Each row was made from one path, in order. Every step used is in the known rows, and no mark comes twice. Write each row's path.
Known rows:
godukal -> tili -> taki: [-15  16 -37  11  -6   8  10 -41  20 -14  -2 -22  22  -9 -25  -3   0  -5
 -21   1  -5  -3 -11 -25  -8  -7   7   0   3  23   7  -4   1  -4 -10  -1
  30  31 -10   4  26 -10  -8 -18  -1  11 -14  -2  11  10  -2 -11  35  -6
   5]
bila -> bugu -> godukal -> zato -> taki -> tili: [  5 -44  21  -2 -17   4  11  53 -23  26   2  36   9  36  39 -11   5 -10
  -1 -44   5  16 -42   0  -7 -13  16 -29  -4  -8   8  11   0 -38  39  31
 -24  -1  28  16  -9  10   4  -7  -6 -13  27 -45 -13 -12  -1  17 -47  30
   5]
taki -> supar: [  8   3 -24 -16   0 -10   5  -4  -5   6   7 -15 -14 -17  -5   2  -7  10
  -5  -4  -6   2  12   0  27  19   3   3  -9   7  -3  11  28  21  12   9
   6   7 -30 -23  17   6  18 -25  -6  19 -11 -19   0  11   5  -1  -5   5
 -29]
godukal -> tili -> taki -> bugu -> bila: [-18  16 -33  22 -17  11  19 -39  22 -29   5  -8  37 -14 -42  -3   1   0
 -58  31 -13   1  -6  -6 -11  -8  35  18  19   8  37   8  -7 -26 -38  -3
  -7  22 -23 -24  11 -33  12  -1   7  -1  13  19  -9  16   4  -6   7   9
   3]
bila -> taki -> tili -> godukal -> zato: [  2  34  22   0  30 -10 -27 -37  -9  54 -17  32  -2   1   6 -27   1 -31
 -13  13   2 -16  -5  -6 -10 -24 -25 -38  16  -2 -26 -17 -12  -2  -3   2
  -8  30  10   1  -8  13   6 -12  -3  11  35   9  32 -24  -2   1  16   6
  13]
bugu -> godukal -> bila -> taki -> tili: [ 32  -6  11   3 -20   8 -12   5   0  14  18  11  -7  18  23 -41   8 -15
  24 -16 -16   1 -14  -7  -4 -13 -46 -32  -2  11 -26  -4 -11  11 -21 -16
 -20   9  -9  26 -12   2  -2 -14  24 -18   8  16   5 -18  11  28  13  14
   3]
bugu -> godukal -> tili: [ -4  26 -35  -5 -15   6  26  -2   7 -10  18 -37   7 -34 -24   6   8   6
 -23 -39 -23  12 -32 -35  -4  -6   4  -9  10 -10 -15  27   9 -12   7   0
  16  13 -20  11  42  -5  16 -24  -8  -4 -21 -11   7   0  15  43   1  -7
  -1]
zato -> godukal -> tili -> taki -> supar: [  6 -30 -42  31  -3  -4  -3 -25  -5  -7 -10 -17   0  11   0   4 -32 -12
 -15  12  -1  -3   4 -11  14  17  -2   8  -7  47  17 -17  -7  28  -8  18
 -11  22  -5 -12  56  -8 -16  -9  26  25 -23 -22  27  -4  26  -8   4 -21
 -13]
supar -> godukal -> zato -> taki -> bila: [  6 -19  27 -17  32   6  -3   1  15  14  -7   4 -26  -3  28  18  23  -4
  11  25 -14  19  14  11  -7  -9   7   5  -2  -8  12 -24 -17   2  38  24
 -15   5  36  38   7 -31 -19  10 -23  24 -62 -20  -6  10 -36 -28  -4   3
   4]
tili -> taki -> bugu: [-22  10 -34  29  -6 -17   5 -14   4 -26  10  -2  28  -6 -18  10 -13   9
 -17  25  17   1  13  10  -3  -7   5  12   0  20  37   4  34 -25 -24  12
  22  17  -5 -19  -6  -5  -8  -8   1 -29   3   2 -24  -4 -18  -7   5  -4
   6]
godukal -> bila -> taki: [  0  16   3   1  -2  -6  -9 -24  11  12  10 -25 -16  11   1   1 -13  -5
  35  25  -5 -12  16 -20   0  -2 -47  -3  -9  18  -7 -20 -13  19 -18 -21
  -2  14  -2  25   0  -2   0   0  10  -1   5  28  13  -5 -20  -9  28   2
   6]
tili -> taki -> supar -> godukal -> zato: [ 15 -11 -50   3   5  -8   8 -22  17  -2  -1  26  -5 -29  39   6 -13  -6
  -8  40  -1  30  48 -13  -2  13   7  28  10  27  35 -19  22  37   6  38
  -2   8  34 -21  -7   4 -31  -6  -1  43 -18 -45 -27  -5  -5 -53 -11 -19
 -46]
supar -> godukal -> tili -> taki -> bila: [ 20   9 -18   3  19  27  19 -45  35 -29  -7  -8   2 -28   8   8  24  -4
   4  24 -21  16 -10  -5 -19 -23  10   8  22   4   3 -33 -28  22 -12   5
   1  31  14  22  14 -21 -34 -12   3  23 -75   2  -3  14 -14 -13  50  -8
  10]
taki -> supar -> godukal -> bila: [ 42  -3 -43   2   5  -6  -5 -16  51   2   7  -5 -34 -27  31  13 -18   3
  19  30 -10   1  22 -14   7  22 -15   8 -14  -1   5 -25  -9  54   0  14
 -22  -2 -16   4  -5  16   2 -15  25  29 -38 -18  -7  18  -7 -23  10   2
 -25]
bugu -> bila -> taki -> tili: [ 10   4  48 -27  -5  33 -12 -16 -12  15 -18   0   3  11 -24 -42  27 -17
  -9   2 -15 -15   0  41  16  -2  -8 -17  14  22 -21   0 -15  -5 -16 -37
 -14  -6 -24  -6 -17 -16   7 -10   8   6  43  34  27   3  29  14  12  32
   2]
bila -> taki -> tili -> godukal: [  7  27  18   8  33   3 -27 -32  -1  38 -16  14   4  10 -15 -27   0 -24
 -11   3   1 -24 -15  13   1 -19 -40 -43  10  -5 -47 -15 -14  -1  -7 -21
  -6  11 -11   9 -14  12  13 -15  10  -9  20  26  40  -5   9  20  42   7
  31]
bila -> taki: [-17  20   6 -13  11  -2  -5 -15 -15  -1  18 -32  -7  -6 -12  13  -3 -10
  15  10  -1 -19   9  10  19 -11 -30  -3  -1  20 -11   1  16  -3   2 -23
   8   4  12   5   7   2   6  -2  -7   0  12  11  18  -2 -10   8  17  -7
   9]
tili -> taki -> bila -> bugu -> godukal -> zato: [  6 -22  20  11 -40 -16  48  34 -62 -23   3  34  11  12  53 -23  21   5
  30 -15  12  57 -16 -22 -42 -25  22  15  23  -8  22 -10   9   1 -18  32
   6  29  58 -10 -25   4 -35  19 -16  -7  -1  -9 -50 -33 -20 -19 -26  -3
  -4]
tili -> taki -> supar -> godukal -> bila -> bugu: [ 30 -39 -48  45 -16 -16  13   1  30 -18  -4  22  -7   1  68   2 -29  -6
  38  45  12  17  17 -20  -5  16  -3  16  -3   7  30 -42 -18  55 -12  18
 -45   0  19  -7 -50  29 -19  -3  42  21 -13 -34 -30   6  -6 -47  10   5
 -21]
godukal -> bugu -> bila: [-11  16  23 -13  -2  11 -12   7  12 -16  -9   6  15  -9 -47   6  16  12
 -10 -21  -8 -22  17   7  -3 -12  18  20  -1  -1 -24  24   6 -10  -4 -18
  27 -31 -14 -13   5  -7  -2  18 -22   3  11  17 -11  11   8  -1  -8 -19
  -8]
bugu -> bila: [  0  12  19 -28 -15  23   8  -1   2 -12 -16 -14  -6 -13 -44 -14  23   6
 -21  -8 -21   1   7  10   9  15  24  10   4  -7  -1  29  11  -9 -10 -17
  23 -10 -39 -11   4 -17  16   7  -5   7  18  25   4   9  14  -1   8   7
 -10]
taki -> tili: [ 21   7  11 -19  -1  22  -8 -12  18  15 -11   6   2   1 -20 -14  19 -11
  -4 -23 -10 -14 -15  22   0  -4   6 -33  -8   8 -27   6   4 -18  12  -1
  19  12 -39   9  10   8   9 -37   3  -3  -3   2  10   0  12  16  19  22
  -1]
zato -> taki -> bugu -> godukal: [-26 -17 -26  14   0 -13  -1  38  -9 -16  24 -16  15   8 -14  20 -15  21
 -35 -23  12  12 -15  12  18   6 -13  -6 -13  -6  21  29  37 -42  25  19
  -8 -22   5   5   8 -14  20  -7  -4 -49 -10 -22 -11   0  -8  40 -38   6
  10]
tili -> taki -> bila -> bugu -> godukal -> supar: [-13 -23  -8   9 -40 -16  55  28 -64 -41  -2  21  16  17  61  -8   6  25
  46 -11  33  43  -9   4 -19  11  35   3   8  -9  20  -9 -20   6 -33  14
   4   8  24 -23 -35  17 -30  18   0 -12 -23  -9 -31  -2   9   5 -10 -10
   4]
zato -> taki -> bugu -> bila: [-26 -13   7   4   2   7  -7  11   9  -6   5 -11   7  15 -41  20  -2  17
 -54  13   5  -4   9  32  21  12  16  12  -7 -14  30  18  15 -40   6   1
 -15 -17 -24 -10  -3 -39  23   7  -5 -24  20   8   4  24  -5   4 -21  25
   9]
supar -> godukal -> bila -> bugu: [ 20  -8 -16  20  -4   4  11   1  49 -14   7 -12 -13 -12  34  26  -6  -9
  59  22  -1 -11 -11  -9 -17  -8   0  -1  -8 -28  12 -30 -28  24   8  -6
 -17  -4  13  26 -31  37   5   4  25  -4 -14  -5 -22   7 -16  -8  17  11
   9]
bila -> bugu -> godukal -> zato: [ -5   3  -2  -5 -37 -17  37  45 -40  -4  17   5   7 -11  26   5   0   6
  21 -31  -3  26 -28 -25 -19  -8  21   4   8 -15  19  24  21 -20  20  17
   8  10  35  -7  -7  30   8   3 -19 -14  31 -25 -32 -27   3  16 -44   0
  -9]
zato -> godukal -> bugu -> bila: [  2 -17  28  -1   3  15 -25  21  -2 -20 -19   1  -4  12 -35  12  -4  -1
   2 -20   4 -34  13  21  -3  -3  15  18 -11   7 -10   8 -15  -3  -4 -22
  24 -42  -5  -5  29  -8 -14  38  -1  -6   6  26   6  -5  33  14 -18 -33
   2]
tili -> godukal -> bugu -> bila -> taki -> supar: [-12  21  12   8  31 -17 -37  -7 -13  12 -12  22   3  -6 -20 -13 -14  -2
 -33  16  12 -13  30  -9  21  -1 -16  22   8  -8 -28   1 -12  36 -18 -22
 -28 -29   3 -34 -19  -1   2  20 -11  29  35  25  20  14  10  -6  -5 -25
 -10]
bugu -> godukal -> zato -> taki -> tili: [ 16 -37  13 -21  -6  10  -4  29  -8  33  -2  31   6  27  15 -26  14  -7
 -22 -40  -8  18 -25  -1  -4   1  -3 -31  -1   7  -5  20  18 -40  34  32
   0  -3  10  17  22 -15  -7 -15 -19  -9   3 -34   2 -17   7  13 -35  15
  -4]
tili -> taki: [ -8   1 -18   7 -10  -1   2 -18  -2 -21  -7  -3  10   2  -9  -6   0  -1
  -1   4   6   7  14   0  -1   8  -6   8   6  22   7   5  28 -10 -20   0
  49   9   3  -3   6  -7 -17   0   3  -9  -7   0  -3  -3  -2 -18  29 -10
  -3]
tili -> godukal -> bugu -> bila: [-13  33   8   3  19   1 -27  -7  18  -3 -28  28  17 -12 -47  -7   6   4
 -32 -18   0 -18   1  -5 -12  -7  13   8   4 -33 -37  22  -7  -4 -19 -17
  24 -34 -13 -17  -9   1  -1  26 -14  -2  17  32   8   5   5   1  11 -31
  13]
zato -> godukal: [ -1  -9   4  -5   6   6  -8   6  -8  -2 -14 -32 -22   9 -18  17  -7  -5
  12 -16  -3 -21  -5  25   8  16  -7  -6 -16  13  -1   7   2  -7   6  -4
  27  -5  -6  15  39   7   4   2  12 -16  -9  10  18 -20  16  23   7 -19
   9]

Which path is each row?
[  3  -5   2  14 -25 -11  14   8  14  -5   5 -11  -2  13  18  13 -11   0
  53   1   3 -12 -24 -23 -23  -4   4  -1 -18 -26   0 -17 -15   3  -2  -4
  -2  16 -12  18 -17  28   9   4  19  -7   7   6 -17   0 -17 -14   7  25
   6]
godukal -> bila -> bugu
[ -8  24  15 -14  33  23 -28   7  21 -24  11  -4   5 -28 -16  20   5  -6
  12  10  -6 -29  34  23  12 -17  -8  29  10  14 -15  -8 -20  14   0 -45
 -15 -47  31   7 -22  -4 -18  36 -10  13   7  24   4  16   6  -6   2 -34
   1]
supar -> godukal -> bugu -> bila -> taki
[  6  12  -8   0 -27  -6   2  11  -7   1  28 -15 -12   8  18 -19  -9   0
  30  -4  -7  14   5 -24  -3   2 -49  -2  -1  10 -15  -4   2  14 -21 -18
  -5   3  10  19  -4   3  -1   7  14 -17   6  21  -2 -15  -5  20   4  -4
   4]
bugu -> godukal -> bila -> taki
[ 27   5 -39  -6  23   3   0   0  21  -2   7 -11 -23 -38  18  22  -4   6
   0   9  -8   0  24   9  24  18   4   9   0   2   0   1   9  38  26  11
 -14 -11  -7  -9   0  18   9 -27   8  25 -33 -30  -1  18   1  -3   0  -5
 -31]
taki -> supar -> godukal
[-18  24  31 -19  12  10 -22   4  -8 -18   7  -1  14  -1 -33  -1   3   1
   2   0  -2 -30  29   5  10 -16  -8  26   5  22 -21  13  -8   2 -10 -41
   3 -32   9  -4 -11 -12 -10  30 -17   8  32  34   3   6   2   4  -1 -21
   2]
godukal -> bugu -> bila -> taki
[ -4  -1  -9   7 -30  -7  32  48 -33 -24  17 -13  12  -4  16   1  -1  10
  21 -47   8  19 -31  -7   2  -3  14  -1   6 -18   2  28  17 -14   9   6
   6  -8   9  -3 -16  32  15  -4   0 -35  18 -10 -20 -14  12  41 -17   7
   6]
bila -> bugu -> godukal
[  0  15 -17 -20 -29  -7  20  18 -21   0  19   2  -3 -21   4 -10   8   8
  -3 -31 -14  30  -5 -24 -14  -1   8   1   6  -2   0  25  33 -13  12  23
  36  12  14  -6  18   0  -2  -9 -26 -13   6 -14 -23 -27  -2   9 -33  -9
 -19]
bugu -> godukal -> zato
[-19 -33  53  -8   5  -8  18  28 -30  14  -5   4  -5  31  32  16  11  -1
  23  -1   9  10 -22   0 -11 -17  23   0   0 -21  16 -20 -19 -20  38  24
 -20  22  34  18  -8  -6  -5  18 -33  10 -17 -22 -13   1 -39 -25 -29  20
  12]
godukal -> zato -> taki -> bila -> bugu
[  6 -33  21 -14  17  24 -21   3  20  25 -13   9   4  31 -10  -6   6  -5
 -15 -24  -7 -22 -20  33  14   0  -8 -39 -14   9 -17   7   1 -33  33   5
  -3  -4 -23  22  15 -18   6 -23   6  -7  -9 -15  25  15   7   6  10  26
  11]
zato -> taki -> tili
[ 19  26   8  10  24   8 -21 -30  20  32 -31  23   3   2 -22 -26  18 -14
 -17 -23   0 -11 -28   5  -6  -9  -5 -43   6 -23 -38   1  -4  -3   3   7
  20   6 -37   6  -1  14  14 -28   9 -15  -1  11  32  -5  17  12  38  11
  17]
taki -> tili -> godukal
[ -2  -1  13 -21  -5   0   1  -4 -29   3   3 -15 -15  -5 -14 -16  -1   0
 -18  25  -8   6  31  10  37  20  -9  24   7  23   5   5  10  31 -13 -19
 -36 -10 -13 -35 -13 -16  11   0   6  34  37  12  21  19  18  -1 -10  19
 -27]
bugu -> bila -> taki -> supar
[-11 -30 -12 -16   9 -17  -9   8  -7  33   2   7 -14   8  10  14 -20  -1
 -25   9   6   3  16 -14  24  19   4   3 -18  17  22   3  26   6  41  36
 -17  12   7  -9  26 -17  10  -7 -24  35  -5 -55   6  11 -16 -38 -38  14
 -32]
godukal -> zato -> taki -> supar
[-30  39 -32   5  15 -19   0 -26  -4  13 -26   5   1 -15  -2  13  -7  22
  -5  10  20 -15  -7  -7  -9  35  14 -23 -14 -33 -13   6 -20   0 -13  -6
  35   8 -30 -15   7  28  17  -8   1   4 -16  11  27  17  16   8  29 -26
  13]
tili -> godukal -> supar
[-27  33  -7   8  21 -20  -6 -10 -11  -5  35 -35   9  -8 -16  29 -17   1
  -2  26   7 -23  13  13  19 -16 -26   2  -3  13  18   0  15 -21  -3 -16
 -13  13   5  -4 -11   1  21  -9  -9 -26  16  16   1  -2 -11  24  -5   6
  13]
bila -> taki -> bugu
[  6 -32 -27  -3  38   8 -15   9  34  10   7 -13 -20  -8  15  26 -13   6
 -15  12   4   0  25  19  40  26  -9   6 -12   9  13  -8  14  20  43  15
 -31 -23   4  13   5  -4   8 -14   9  25 -38 -47  11  30  -2  -8  -2   0
 -17]
zato -> taki -> supar -> godukal
[-27 -11  16  -3  -6  -6  -3   4   2  13   1   5   7  11 -28  12   3  13
 -50  28  -2   3  11  10   7   5  25  14   0  -5  43  12  16 -45  12  17
 -16  -2  -2 -14   2 -37  14  17 -20  -4  28  -6  -8  10 -16 -23 -46  26
  -4]
godukal -> zato -> taki -> bugu -> bila
[-23 -11 -10   1  32 -31 -20  -9  -6  50 -14  21  -9  15  11   7 -20   2
 -46  12  15   8   6 -34  16  22  -7  -9  -8 -14   3   0  13  13  31  39
 -19  10   7 -10  18  -4  10  -6 -19  34   1 -39  22  11 -15 -35 -15  -4
 -11]
tili -> godukal -> zato -> taki -> supar
[ -3 -13  25  13 -14  -5  28   3 -36 -31 -12  10   9  21  22  -7  16  -6
  38   2  14  19 -13   9 -16 -24  22  16   8  -5   8 -22 -10   1 -17   7
   8  21  24  -2 -30   5 -21  15  -3  -7 -17   3 -27  -6 -17 -19  19  12
  18]
tili -> taki -> bila -> bugu
[ 13  22  31   0  23  16 -35 -15  25  22 -43  56  26   3 -44 -33  22 -13
 -34 -26   1 -27 -18  10 -14 -22  14 -25   9 -27 -49  18 -24  -7 -17 -12
   8 -23 -31 -16 -11   2   3   6  -2   2  24  31  16   2  26  12  18 -10
  16]
taki -> tili -> godukal -> bugu -> bila
[ -4   4  34 -11 -10   1  28  12 -25 -19  -3 -13  -4  -1  14  10  23   6
  48  -9  -1   5 -24   7 -12 -25  25  -1   2 -28   0 -13 -11  -1   8   2
   3  11   5   3 -16  16   5   0 -16  -9 -20  10 -18   6 -16   4   2  23
  19]
taki -> bila -> bugu
[ 20   6  29 -11  34  36 -34   3  29  -2   0  22  12 -15  -8  -5  19 -23
   4   1 -17 -41  20  41   4 -31  -6   2  12  17 -30 -12 -26   8  -1 -45
 -29 -40  16   7 -30  -9 -27  14   5  20   7  19   6   7  22  11   9 -15
   1]
supar -> godukal -> bugu -> bila -> taki -> tili
[-19  -7  47  -2  20  15 -34  17 -23  -8  -6  -8 -12  22 -26  13  -9 -11
  11  -1   6 -40  24  30   9  -4 -16  22  -5  28 -13  -8 -22   5 -16 -41
  -6 -44  19  -2  18 -13 -17  46   0  -1  24  37  21 -12  22  20 -21 -36
  15]
zato -> godukal -> bugu -> bila -> taki
[ 20  -1 -19  -1 -34  -5  16  14  11  -3  13  -9 -12   0   5 -14  -4  15
  15 -25 -13  26 -11 -30 -17  14 -17  -9  -8 -15 -13  17  12   3 -16   8
  19   7 -16  17  11   4   4  -5   9 -27 -10   8 -13 -11  -4  12   5   0
  -6]
bugu -> godukal -> bila
[  6  -4 -50  52 -41 -21   9   2  12 -32  24   8  26   6  17 -15 -18  17
  -5  13  10  34   6 -25 -19   7 -19   9  -3   4  28   2  23  -8 -47  18
  12  13   6  -4 -11  -4 -13   2  22 -49   5   8 -41 -18 -15   1  -6  -3
   0]
tili -> taki -> bugu -> godukal -> bila
[  4  27 -10  29   7 -20 -19 -41  40  24 -20   5 -15  -2  -4  -9  -8   0
   2   8   0  -2 -10 -38 -22  11 -21 -17  -9 -34 -21  -3 -19  12 -23   2
  21  13 -26  18  -3  19  14   1  13 -10 -11  26  13  -6 -16 -15  39  -9
  19]
tili -> godukal -> bila
[-16 -36  49  -7  12   4  10  31 -21  -5  -8 -11  -3  36  17  17  12   4
  20 -12   6   0 -24  20   3 -14   9  -6  -8 -25   1 -14 -15 -14  29   5
 -21  -2  11  19 -18 -13   5   8 -13 -12 -25  -8   1  16 -31   1   2  27
  25]
zato -> taki -> bila -> bugu
[-12  18  30 -26  -7  16  -4 -10 -19  -2  -1 -27  -3  -2 -27 -10  12  -6
  -8  11 -11  -2  21  23  15   0  -6  14   8  16   2   9  -1  -3 -19 -36
  -3  -8 -10  -6  -5 -14  15  12  -4   7  42  36  18   3  12   4  15   9
   0]
bugu -> bila -> taki
[  9 -30  13  32 -17 -12   1  23   6  -2  -9 -16 -20  31  24  19 -26 -11
  60  -3   9 -18 -24  -9 -13   9  -9  -9 -17 -12  11 -26 -39  11  -6  -7
 -10   0   0  23   5  31   5  19  34 -24   8   9  -5 -15   1   6  -8   4
  24]
zato -> godukal -> bila -> bugu
[-21  17 -34 -20 -26  -5  29  20 -22 -16   9 -10   3 -19  12   9  -2  36
   7 -27  14  15  -5  -1   0  39  24 -15 -12  -9  -5  31   6  -4   0  -2
  35 -12 -18 -14  14  19   5  -7   3 -10 -19  -7  -1   3  29  32 -14 -19
 -12]
bugu -> godukal -> supar
[ 22   9 -31 -21  13 -13   3 -12  24  14  10   1 -27 -44  26  19  -5  -4
   5  29  -7  16  27 -12   8  11  17  20  -4   8  17  -7  15  38  27  35
 -12   6  16  -8   5  13  -9 -19  -9  44 -23 -41 -14   2  -4 -28 -19  -2
 -40]
taki -> supar -> godukal -> zato
